Each row was made from one small tree. The marks that hang from a mark follow it in brackets, in alphabetical order. Every link used is in the known rows. Write each row's tree.
Known rows:
luko{zizegug{gozefo keme{vuvu}}}: [ 11  11  -8   0  31  25   1   9   5  11  27  12 -17   3  15  -6  30 -12
  -2  -6 -27   0  12   2]
luko{zizegug{gozefo}}: [ -9  17 -14 -14  41  21  17  24   8   9  15   5  -8 -14  46  15  18  12
   2 -17 -20  19 -12  13]
pupos{renu vuzav}: [ -6   1   6  -7 -24 -21 -14   1  -1  -7 -18 -12  10   3  -7   9 -16   8
   7  -2  24  11 -11  -2]
luko{zizegug{gozefo keme{pupos{renu vuzav} vuvu}}}: [ 22  -7  -3  13 -13   6  14 -13   2  17   1  16  -4  10 -23 -34  29  -7
  -3  -4 -14   3  34   4]
kimu{roget}: [-17  13  -1 -19   6 -17 -14   0   7 -14  12 -21  30  -9  48  44  -2   0
  -1  -8  10  12 -14 -14]
vuzav{balug}: [-25  17  -4  -8  14 -11  -6   6  -1 -18  -4 -17   6  -9  27  44 -26  25
  -6  -8  18  -9 -25  10]
kuve{gusez{luko{zizegug{gozefo}}}}: [-27   9 -17  -7  51  26  27  50  18  31  13  15 -40 -28  39  18   5   4
   7 -24 -32  14 -47  18]
pupos{keme{vuvu}}: [ -7  -1  11  -3   3   6 -30  -1  -7 -16  -1  -3  -4   6   7  -2  -4 -11
   8  18   9 -11  -3 -29]
kimu{roget voteg}: [ -8  20  -3 -53   5 -27 -10  -1  10 -20  25 -42  45   0  56  55   7 -21
   8 -13  13  21  -4 -19]
kuve{gusez{luko}}: [-36   7  -2 -11  29   5   5  45  14  14  10   5 -35 -20  26  29 -24  -4
   8  -8 -12   7 -56   5]
gusez{luko{zizegug{gozefo keme{vuvu}}}}: [ -3   1 -12   7  37  28  15  20  15  20  30  17 -27  -1  14  -9  32 -11
  -2 -11 -37   2  -6   6]
zizegug{gozefo keme{pupos{vuzav}} luko}: [ 41  -8 -13   5  -3   5  29   8  10  16   5   9   2 -11 -21 -25   3  12
  -3   5 -23   3  14   9]
pupos{keme{vuvu} vuzav{balug}}: [ -4  -6  -2  14 -10  -6 -27 -21 -24 -25 -35 -14   5  -2 -25  16 -14  18
  -5   7  30 -30   2 -17]
vopidit{vuvu{keme{pupos{renu vuzav{balug}}}}}: [-28 -18  26  10 -18  -3 -19 -32 -40 -13 -25   4   2  20 -31  -8 -31 -15
  -5   9  22  -9  -2  17]
vopidit{vuvu{keme}}: [-34  -1  28 -11  24  21 -38  -3 -33 -17  12   7 -16  16  11   8 -24 -36
   5  15  -1   2 -22   8]
luko{zizegug{keme}}: [ 13  12  -5  -1  30   8   8   8  22   3  25  -4  -4  -1  21  10  19 -13
   0  -4 -10  11  -7  13]
zizegug{keme}: [  9  11   2  -7   9  -5 -12  10  16  -8  23  -8  -2   5  13  15  -8 -13
   4   7  -3   4 -11   3]
roget{vuzav}: [-14  15  -4  -1  -3 -12  -1   6  -3 -20   3 -25  13 -11  40  42 -16   3
   0 -23  17   8 -22   3]
vuvu{keme{pupos}}: [-21 -10  17  -6  -2   3  -2  -5 -13  -7   2   9   2   4   8   0 -16 -12
   5  22   0   9  -9   8]
pupos{vuzav}: [-12   8   0 -11  -3 -11 -15   9  -8 -18 -10 -10   3  -8   3  34 -19  10
   2   3  15   4 -16  -1]
gusez{luko{zizegug{gozefo}}}: [-22   7 -17  -5  45  25  30  33  17  18  18  10 -20 -16  41  11  21  11
   2 -20 -31  19 -27  15]

Which tree is each row?
[-18 -10  12   9 -48 -26 -11 -28 -21 -12 -33   0  12  11 -39  -4 -20  13
  -9   6  31 -20  18 -11] -> keme{pupos{renu vuzav{balug}} vuvu}
[-14 -11  19   0 -50 -22 -16 -19 -17  -8 -20   7   7  15 -34 -17 -14  -6
   0  17  21  -5  19 -21] -> keme{pupos{renu vuzav} vuvu}
[ 37 -17  -5  18 -25  -2  14 -16  -2  18 -10   9   4   2 -50 -45   6  13
 -11  -1  -4 -20  30   0] -> zizegug{gozefo keme{pupos{renu vuzav{balug}} vuvu} luko}
[ 21   1  -8   3   6   7  33   3  25  24  14   9   2   5  12 -29  26  -3
   3  -9 -20  19  17  19] -> luko{zizegug{gozefo keme{pupos{renu}}}}
[  1  -2 -11  11  -3 -10  -8 -11  -8 -22 -37 -23  14 -11  -9  27 -19  30
  -2  -1  30 -16 -11   0] -> pupos{keme vuzav{balug}}
[ 12   4  -5   4  14  18  16   0   5  13  21  19 -11   5   5 -20  28 -12
  -5   2 -27   1  25   4] -> luko{zizegug{gozefo keme{pupos vuvu}}}
[ 43 -17   5   9 -28 -18  18  -8  20  12  -1  -1  14   2 -40 -37   0  -4
   1  11   4   3  11   4] -> zizegug{keme{pupos{renu vuzav}} luko}
[ 17  -1  -9  10   3  14  14  -7  -3   9   7  17  -8   3 -15 -16  25  -5
  -7   1 -21  -2  30   5] -> luko{zizegug{gozefo keme{pupos{vuzav} vuvu}}}
[-11  -6   3   5 -39 -32  11 -17  -4  -8 -34 -10  21   1 -22   7 -26  26
  -6  -1  32  -3   3   8] -> keme{pupos{renu vuzav{balug}}}
[ 17  14 -16  -3  38  20  17  17  19  13  25   4 -10  -6  30   3  26  -1
   2 -13 -26  15   0  18] -> luko{zizegug{gozefo keme}}
[  0  -8  18   0 -19  -4 -31  -9   0  -5  -9  -4   3  16  -4 -26   0 -13
  14  12  19  -4   2 -29] -> pupos{keme{vuvu} renu}
[ 35 -13   5   3 -15   7  11   0  11  25  16  19  -4   8 -24 -59  14 -10
   0   8 -22  -4  25 -10] -> zizegug{gozefo keme{pupos{renu} vuvu} luko}
[ 16   7 -13   1  20  15  34   8  20  17  20  11  -3  -3  19 -10  24  -1
  -2  -6 -27  14  12  19] -> luko{zizegug{gozefo keme{pupos}}}
[-23  -2   6   6 -28 -18 -11 -21 -28 -21 -24   2   6   2 -29  18 -25  16
 -13  11  22 -25  13  -9] -> keme{pupos{vuzav{balug}} vuvu}
[  0  -7   6   5 -13  -1 -33 -10 -19 -21 -21  -6  -1   3 -21   3  -7  -2
   5  18  18 -15   3 -27] -> pupos{keme{vuvu} vuzav}
[ 41 -18   1  11 -27   1   9  -8   2  20   0  17  -1   6 -46 -55  11  -4
  -2   7 -15  -7  31  -9] -> zizegug{gozefo keme{pupos{renu vuzav} vuvu} luko}
[  3 -13   6  17 -32 -15 -28 -29 -16 -14 -43 -16  13   7 -36  -8 -10  16
   0   0  40 -24   8 -17] -> pupos{keme{vuvu} renu vuzav{balug}}
